What can hang from each mark:
getik: fugezum
dolev: fugezum
lilu: padinik
padinik: fizem gode kuvepa lilu
fizem: padinik
kuvepa: getik padinik
fugezum: dolev getik
gode: soke
zikik: dolev

Each row was made from one small tree. The marks that hang from a mark follow it in brackets, in alphabetical order. Every link used is in the known rows. Write each row's tree.
Known rows:
fugezum(getik): [ 10.5   7.1  20.1   5.8 -19.9  -5.0  25.6  19.5   3.8  32.4   2.0 -10.7
   6.7  -7.5   1.2  -4.4  -6.2  13.2  20.9  17.1  11.6  32.4 -19.8   4.6
   9.4   2.3 -32.1  -2.4  -3.3]
kuvepa(getik(fugezum) padinik(fizem gode(soke) lilu)): [ 12.5   3.0 -28.2   7.7 -57.3 -15.7  14.9  50.6   0.1  19.0 -21.2   2.5
   7.6   7.1  -0.7 -14.8  16.8   0.9  15.1  12.5  18.9  16.2  -5.4  10.1
  10.3 -33.0 -13.6  -0.8   4.1]
kuvepa(getik(fugezum(dolev)) padinik(fizem gode lilu)): [ 14.2  -0.4 -15.6  -3.8 -64.7  -5.1  14.6  50.7   8.7  25.1 -13.0 -24.3
  15.7   1.1   6.0 -16.0  20.2   1.6  14.9  13.8  21.5   7.2  -3.2   4.0
   9.1 -29.6 -18.0  -5.8   5.3]
fizem(padinik(kuvepa)): [  9.9   8.3   4.3  15.0 -25.2  -7.4  22.6   5.4  11.4  20.8 -10.0 -12.0
 -11.2   1.1  -1.4   3.4 -10.9  12.1  15.9  19.0  16.3  18.3 -16.2 -11.0
  15.4  -7.6 -18.4 -26.4  -2.0]
kuvepa(getik(fugezum(dolev)) padinik(lilu)): [ 19.1   2.6  -7.5  -2.4 -49.8 -10.7  19.8  22.6  10.7  28.9  -2.2 -17.9
  13.6  -6.5   5.7 -11.8  24.8   8.0  19.2  14.0  40.3  12.7  -8.2   8.9
  11.4 -31.2 -27.4  16.0  10.7]
padinik(lilu): [  6.3  12.6   1.0   6.7 -45.2  -3.6  17.7  15.4   5.5  28.2  -1.5  -3.5
   0.4  -4.8  -5.0   8.2   0.5   1.3  17.5  13.2   6.3  21.1 -17.5   5.4
  11.6 -11.1 -27.0 -23.1  -2.1]
padinik(fizem gode kuvepa(getik) lilu): [  9.1  -1.4  -2.0   1.9 -53.7  -1.7  13.7  31.8   5.0  26.2 -13.3 -19.0
  -1.0   7.3  -0.9  -0.9   0.9 -10.6  13.0   6.9   3.1   8.3  -8.6  -9.7
  11.0  -5.6  -7.9 -43.8  -8.8]
fizem(padinik(gode(soke) lilu)): [  6.4   8.4 -18.2  17.0 -50.8 -17.5  14.8  39.1  14.4  20.6 -29.7 -10.9
 -13.0   8.4 -11.1  -4.2   1.2  -2.4  14.7  22.0   8.6  19.1 -21.3   4.1
  13.0 -36.8 -16.4 -31.8   1.1]
kuvepa(getik(fugezum)): [  9.2   6.0  13.6   6.5 -10.6 -10.8  25.0   0.3   2.5  34.5   2.9   1.0
   7.8  -3.4   0.1  -6.3  12.8  24.5  21.4  12.8  32.4  24.6  -2.2  11.3
  19.2 -15.1 -28.1  13.0   7.4]
dolev(fugezum(getik)): [ 10.5   3.1  32.2   6.4 -18.7  -2.6  20.4  16.1   7.0  18.9   8.4  -3.5
  15.4  -8.0   1.3   0.3  -7.9  -5.0  23.4  18.9  12.3  28.8 -15.0   6.4
   5.5 -16.2 -30.4   6.9  -7.9]
gode(soke): [  2.1  14.6   1.6  14.6 -29.7 -16.0  13.4   4.8   3.6  29.5  -6.1   9.9
  -6.7  -3.9  -6.9   3.3  -2.2  15.8  21.7  20.7  17.2  30.0 -17.8   6.6
  13.8 -12.9 -26.2   1.2  -8.5]
padinik(fizem gode(soke) lilu): [ -0.2   9.7 -17.5   9.4 -65.6  -8.7   8.1  44.1   3.5  24.3 -20.2  -5.4
  -6.0   5.4 -10.1   3.0  -0.5  -4.1  16.5  16.4  -3.3  17.5 -16.0   0.5
   8.1 -21.7 -14.8 -40.2  -8.5]
fizem(padinik(gode kuvepa lilu)): [  8.1   4.8   2.7  14.1 -44.7  -5.5  19.3  31.1  13.1  20.2 -23.5 -26.8
 -13.4   7.8  -6.0  -3.5  -1.2  -6.4  13.0  17.2   0.3  10.8 -19.7 -10.5
  11.7 -14.2 -13.0 -53.0  -0.4]
lilu(padinik(fizem gode(soke) kuvepa(getik))): [ -2.0  -2.5   0.3   6.4 -42.3  -9.1   5.4  33.5  -2.0  32.5 -10.5   2.4
  -7.7   8.8  -4.0  -4.6  -2.5   7.8  15.2  11.6  13.9  16.4  -1.4  -1.2
  16.5   5.9  -2.7 -28.1 -17.9]
fizem(padinik(gode kuvepa(getik(fugezum(dolev))) lilu)): [ 13.8  -7.5   6.5   4.6 -40.5 -14.8  22.8  30.6  21.3  32.3 -22.2 -41.0
  -5.1   7.5  -0.6 -16.8  21.5   6.9  15.4  16.3  30.9   2.5  -6.5 -11.6
  11.5 -38.1 -14.3 -31.4   7.7]
zikik(dolev(fugezum)): [  1.8  10.5  51.0  11.4 -29.4   9.0   1.2  -1.5   6.4   8.9   7.6   8.3
  19.3  -6.8  -5.7  12.8  -6.6 -12.9  22.6  16.4  10.9  18.2 -15.3   1.5
  10.2 -22.1 -26.4  13.6  -7.1]
lilu(padinik): [ -3.4  10.4  10.0   6.4 -31.2   0.0  13.8  17.7  -0.6  33.7   8.2   5.4
   4.8  -5.3  -2.9   4.6  -4.9  17.4  18.2  15.9  11.7  27.7  -8.4  15.0
  19.8  12.6 -24.7 -14.6 -11.1]
fizem(padinik(gode(soke) kuvepa(getik(fugezum)) lilu)): [ 11.0  -4.3 -12.9  15.0 -34.8 -23.8  23.6  29.7  11.0  29.1 -29.7 -21.3
 -13.0  12.6  -6.4 -15.7  18.1   3.8  16.0  13.8  28.3  10.8  -8.5  -5.2
  11.5 -41.3  -8.0 -28.7   5.6]
fizem(padinik(lilu)): [ 10.7  11.1 -18.4   9.3 -47.7  -6.6  20.4  25.3  13.2  24.0  -8.9  -9.2
  -4.0   0.6  -4.3   6.3  -5.6  -1.9  13.7  16.6  12.6  18.0 -19.6   3.9
  15.9 -29.4 -23.5 -31.5   4.5]
kuvepa(getik padinik): [ 17.5   9.1  -5.8   7.9 -27.2  -7.0  15.8   6.0   2.4  18.9   2.1   7.4
  10.9  -4.8   5.4  -3.5   0.4  10.2  16.5  15.0  28.6  26.3 -12.9  16.0
  21.6  -4.6 -24.0  28.8   3.7]
kuvepa(getik padinik(gode lilu)): [ 16.8   6.0  -7.0   7.2 -46.7  -6.2  12.8  32.7   4.9  18.7 -12.8  -8.3
   9.2   2.5   1.7  -8.9   9.2  -9.9  13.5  13.2  12.7  19.6 -17.8  16.9
  16.9  -9.6 -18.1   3.8   5.1]
kuvepa(padinik): [  9.9  16.1   2.6  12.4 -32.9  -3.1  15.7  11.1   2.1  15.4  -1.0   7.2
   8.1  -7.0   2.7  -0.2  -4.2  11.5  17.8  19.9  13.6  28.0 -17.5  10.9
  16.6   6.8 -26.8  14.0  -0.2]

Write each row's tree:
[ -7.2   8.3   5.4   5.4 -46.6   5.3   7.6  45.7  -0.7  27.0  -5.1  -1.5
   6.1   2.6  -3.0   1.4  -9.1  11.8  14.7  15.6  -4.6  22.1  -3.6   8.4
  17.1  14.6 -15.0 -36.8 -12.4]
lilu(padinik(fizem gode))
[ 17.2  -2.1  -8.6   6.1 -31.7 -13.4  30.8  15.5  10.8  29.9 -10.5 -17.5
  -3.6   5.1   0.5  -5.6  11.5   5.3  15.3   9.0  32.2   9.5  -5.7  -5.7
  14.2 -34.9 -16.0 -26.0   9.4]
fizem(padinik(kuvepa(getik(fugezum)) lilu))
[ -1.1  -8.4  24.6   6.6 -27.0 -18.0  11.5  24.8   6.2  45.2 -11.8 -19.0
  -5.0   4.1  -2.5 -19.6  23.2  26.6  21.1  18.0  35.7  12.8   1.1  -1.4
  14.2  -7.1 -12.8  -8.0  -9.1]
lilu(padinik(gode(soke) kuvepa(getik(fugezum(dolev)))))
[  5.3  -1.8 -10.4   6.6 -46.4 -16.0  18.5  34.5   2.1  30.1 -21.4 -10.6
  -6.9  10.3  -4.3  -9.3  16.4   2.0  17.2   9.4  15.1   8.3  -2.8  -8.7
   7.0 -26.6  -8.3 -31.3  -5.9]
padinik(fizem gode(soke) kuvepa(getik(fugezum)) lilu)
[  4.9   0.0  13.9   3.3 -22.0  -3.3  14.3   6.5  -1.0  36.5   7.4   0.1
   0.1  -0.9   0.5   0.0   0.3  11.7  16.7   9.1  24.6  18.8  -4.3   5.2
  20.7  16.6 -15.4 -11.6 -12.7]
lilu(padinik(kuvepa(getik)))
[ -8.5   3.1   4.1  11.7 -47.6  -5.6   6.4  40.5  -3.1  29.4 -14.0  -2.2
 -10.3   6.7  -6.4  -3.6  -7.2   9.6  16.1  17.0   0.4  17.2  -7.1  -5.6
  11.5  13.5  -6.7 -42.7 -23.1]
lilu(padinik(fizem gode(soke) kuvepa))
[  2.3  -1.5   3.0  -2.1 -29.6  -2.0  20.5  21.3  -4.2  36.5   6.4   0.2
   4.4   1.4   3.0  -3.0   5.0  22.1  16.8   6.6  24.2  15.3   8.8  -1.4
  16.1   5.4 -12.8 -21.5 -10.7]
lilu(padinik(fizem kuvepa(getik(fugezum))))
[  7.0   0.9  29.3  11.5 -16.4  -8.4  16.0   5.0   5.0  29.8 -10.7 -15.6
  -5.3   3.9  -0.3  -8.8   2.7   7.9  17.3  14.3  13.0  18.9  -8.8  -3.8
  16.4   6.3 -14.7 -12.5  -5.0]
padinik(gode kuvepa(getik))
[ -0.1  -2.0  16.0  13.3 -26.0 -14.2   8.6  20.6  -0.5  36.6 -12.2  -2.7
  -8.9   7.2  -5.4 -11.7   5.7  10.1  17.8  14.6  19.7  21.3  -7.1   5.7
  19.8   7.8  -7.8 -13.2 -16.0]
lilu(padinik(gode(soke) kuvepa(getik)))
[  4.2  -5.3  23.3  -1.3 -25.0  -8.3  18.4   8.8   6.2  45.0   7.0 -18.6
   1.4  -3.4   3.0 -10.7  18.6  28.6  20.9  13.1  41.0  11.9   3.6  -1.1
  16.3  -0.8 -20.9  -4.8  -7.3]
lilu(padinik(kuvepa(getik(fugezum(dolev)))))
[ 14.2  -3.1  -2.7   9.6 -39.9 -11.0  17.7  27.0  14.8  25.3 -20.6 -27.3
  -8.3  10.7  -2.8  -7.9   4.0  -8.7  10.8  11.8  14.0   9.3 -14.4  -4.2
  17.0 -24.6  -9.0 -37.1   3.0]
fizem(padinik(gode kuvepa(getik) lilu))
[ -8.9   9.3  -3.7   9.3 -48.8  -5.7   4.9  46.5  -3.0  28.9 -11.3   5.2
  -1.6   5.0  -7.1  -1.1  -5.5  11.6  16.6  18.1   1.4  24.7  -7.0   8.3
  15.5   2.2 -13.1 -31.1 -16.5]
lilu(padinik(fizem gode(soke)))
[  7.4  -1.8  -0.6   2.5 -44.1  -4.5  20.3  34.1   3.1  30.2 -13.3 -18.8
   1.0   7.9   0.4  -8.3  13.4   2.0  16.2   7.1   8.4   7.7   1.1  -9.5
   8.0 -15.2 -10.5 -39.7  -2.3]
padinik(fizem gode kuvepa(getik(fugezum)) lilu)
[ 11.1  -0.3  10.3  14.5 -17.2 -11.4  17.6  12.9  12.4  23.0 -18.8 -18.2
  -8.5   8.6  -0.3  -8.9  -1.9   5.5  13.7  16.3  18.4  16.0 -10.7  -5.4
  20.4 -11.2 -10.6 -20.0   2.4]
fizem(padinik(gode kuvepa(getik)))
[ -0.7  -2.5   9.0   2.5 -38.7   1.2   9.6  33.5  -1.5  31.7  -4.8  -8.1
   1.2   6.5   0.9  -5.3  -5.1   8.5  13.0   9.5   9.8  14.2   0.6  -1.1
  18.1  15.0  -5.2 -33.3 -14.7]
lilu(padinik(fizem gode kuvepa(getik)))
[ 10.9  -4.8  20.7   8.1 -20.3 -15.7  22.1  17.7  19.2  31.8 -19.3 -37.4
  -4.6   6.4   2.2 -19.8  16.1  20.3  17.4  21.0  34.7   7.7  -2.1 -12.1
  15.7 -26.3 -15.5 -15.1   7.6]
fizem(padinik(gode kuvepa(getik(fugezum(dolev)))))
[ 10.6   5.6  -4.2   5.8 -34.5  -4.9  18.5  35.3  -0.8  18.1 -11.2   0.0
  16.0   3.8   6.7 -15.1   8.1  11.9  15.6  14.3  20.1  21.5   0.9  11.2
  17.0 -10.1 -18.5   9.8   7.2]
kuvepa(getik(fugezum) padinik(fizem gode))
[ 16.3   8.5   3.2   6.7 -20.0  -9.6  24.2   7.4   0.9  23.2  -0.4   7.1
  13.7  -4.5   6.5 -10.7  12.8  20.5  19.0  14.2  36.0  26.7  -3.8  16.4
  16.9 -10.9 -26.6  31.5  10.7]
kuvepa(getik(fugezum) padinik)
[  9.9  -1.7  12.1   7.2 -37.3  -7.6  15.8  17.4   7.0  29.4 -12.1 -22.0
  -3.6   5.5  -2.3  -5.5   8.6  -9.1  15.7  10.1   7.6  12.1 -13.2  -1.7
  12.9  -3.4 -13.3 -27.2  -3.5]
padinik(gode kuvepa(getik) lilu)
[  9.1   4.3  60.5   8.1 -25.6   6.6  10.9  12.0   7.2  11.1   8.9  -4.6
  22.7  -9.5  -1.6   3.8  -7.5 -12.6  22.8  15.3  10.9  23.0 -18.4   1.7
   4.1 -21.8 -30.0  14.6  -8.5]
zikik(dolev(fugezum(getik)))
[  7.2  -1.4   7.6  12.8 -32.2 -20.9  20.6  21.3   2.7  33.3 -20.9 -13.6
 -10.0   7.8  -6.6 -14.6  22.1   4.1  20.0  11.6  23.8  13.7  -6.7  -2.7
   8.4 -23.4 -13.0 -17.9  -0.8]
padinik(gode(soke) kuvepa(getik(fugezum)) lilu)
[  9.0  -5.2  25.4   1.1 -39.0 -11.2  18.0  20.0  14.4  40.2 -13.6 -37.3
  -1.5   3.1  -0.1 -15.5  28.2   5.8  20.2  13.2  26.0   4.6  -5.6  -9.8
   8.2 -20.6 -18.1 -23.6   2.1]
padinik(gode kuvepa(getik(fugezum(dolev))) lilu)
[ 12.3   1.8 -15.0  -1.6 -53.7  -2.9  15.4  18.0   2.9  28.8  -0.8  -8.6
  -1.3   1.6   0.5   7.2  -2.6  -6.7  13.8   4.9  13.4   9.6  -8.7  -9.6
  11.3 -13.0 -12.3 -34.4 -10.0]
padinik(fizem kuvepa(getik) lilu)
[ 17.0   5.4 -28.0  -2.0 -55.5  -4.5  22.0  36.0  -0.6  19.7  -0.6   2.5
  16.6  -1.0   6.5  -2.6   9.9   2.6  14.8   7.8  25.7  15.9  -3.0  10.3
  12.6 -27.6 -20.0   0.1   6.6]
kuvepa(getik(fugezum) padinik(fizem lilu))
[ 13.1  -2.4 -15.6  15.1 -43.8 -20.3  14.5  29.2  14.3  24.2 -29.0 -17.4
 -17.0  12.5  -6.7  -7.6   6.0  -8.0  12.7  15.6  20.6  11.2 -16.6  -5.6
  15.4 -35.6  -6.5 -29.0   0.3]
fizem(padinik(gode(soke) kuvepa(getik) lilu))
[  5.7   4.8  19.4  18.6 -24.2  -6.4  19.0  19.3  12.0  19.7 -21.9 -21.1
 -12.3   6.5  -2.4  -5.7  -7.2   7.8  15.0  21.6   5.2  17.0 -16.6 -11.4
  15.6  -0.4 -14.9 -36.2  -0.6]
fizem(padinik(gode kuvepa))
[ -3.7  -3.6   3.0   7.2 -33.5 -12.5  13.0  34.4  -5.1  36.4 -12.0  -2.4
  -3.6   9.4  -3.4 -12.5  10.6  19.7  17.7  11.6  20.4  15.9   6.9  -0.2
  14.2  -1.2  -6.3 -22.8 -14.2]
lilu(padinik(fizem gode(soke) kuvepa(getik(fugezum))))
[ -3.8   5.9   3.5   3.4 -45.2   5.1  13.2  25.4  -3.2  31.6   5.0  -1.0
  -2.7  -1.6  -1.0   8.2 -12.0  14.1  16.0  11.8   3.7  15.8  -4.7  -5.6
  14.0  21.3 -14.0 -39.8 -20.6]
lilu(padinik(fizem kuvepa))
[ -1.1   8.5  24.3  20.7 -25.8 -14.2  12.5  10.9   4.7  26.0 -19.5  -8.5
 -16.0   3.8  -8.1  -7.0   0.0  11.7  20.8  22.0   7.1  22.6 -17.9  -9.4
   9.6   4.5 -15.1 -22.3 -10.5]
padinik(gode(soke) kuvepa)
[  5.2  -2.8  25.8  10.9 -22.4 -22.8  16.8   8.0   9.8  38.2 -19.2 -21.4
  -9.0   3.9  -1.5 -18.8  23.2  22.6  23.4  20.9  35.3  12.7  -5.5 -10.5
   9.5 -20.3 -16.7   0.3  -3.0]
padinik(gode(soke) kuvepa(getik(fugezum(dolev))))
[ -7.9   4.0  16.7   5.9 -44.3   5.3  11.6  38.0  -0.8  29.7  -7.0 -12.0
  -1.7   4.6  -2.6  -1.2  -8.7   9.9  14.5  14.1  -3.9  15.4  -3.9  -6.3
  13.1  27.2  -9.6 -48.9 -19.9]
lilu(padinik(fizem gode kuvepa))
[  7.9  10.6 -15.0   6.2 -67.7   2.8  10.9  51.7   3.1  10.2 -14.1  -7.7
   9.1   1.6   0.1  -1.3  -3.1  -8.8  12.1  15.0  -6.9  16.4 -15.4   5.0
  10.2  -4.2 -16.7 -26.9  -3.0]
kuvepa(padinik(fizem gode lilu))
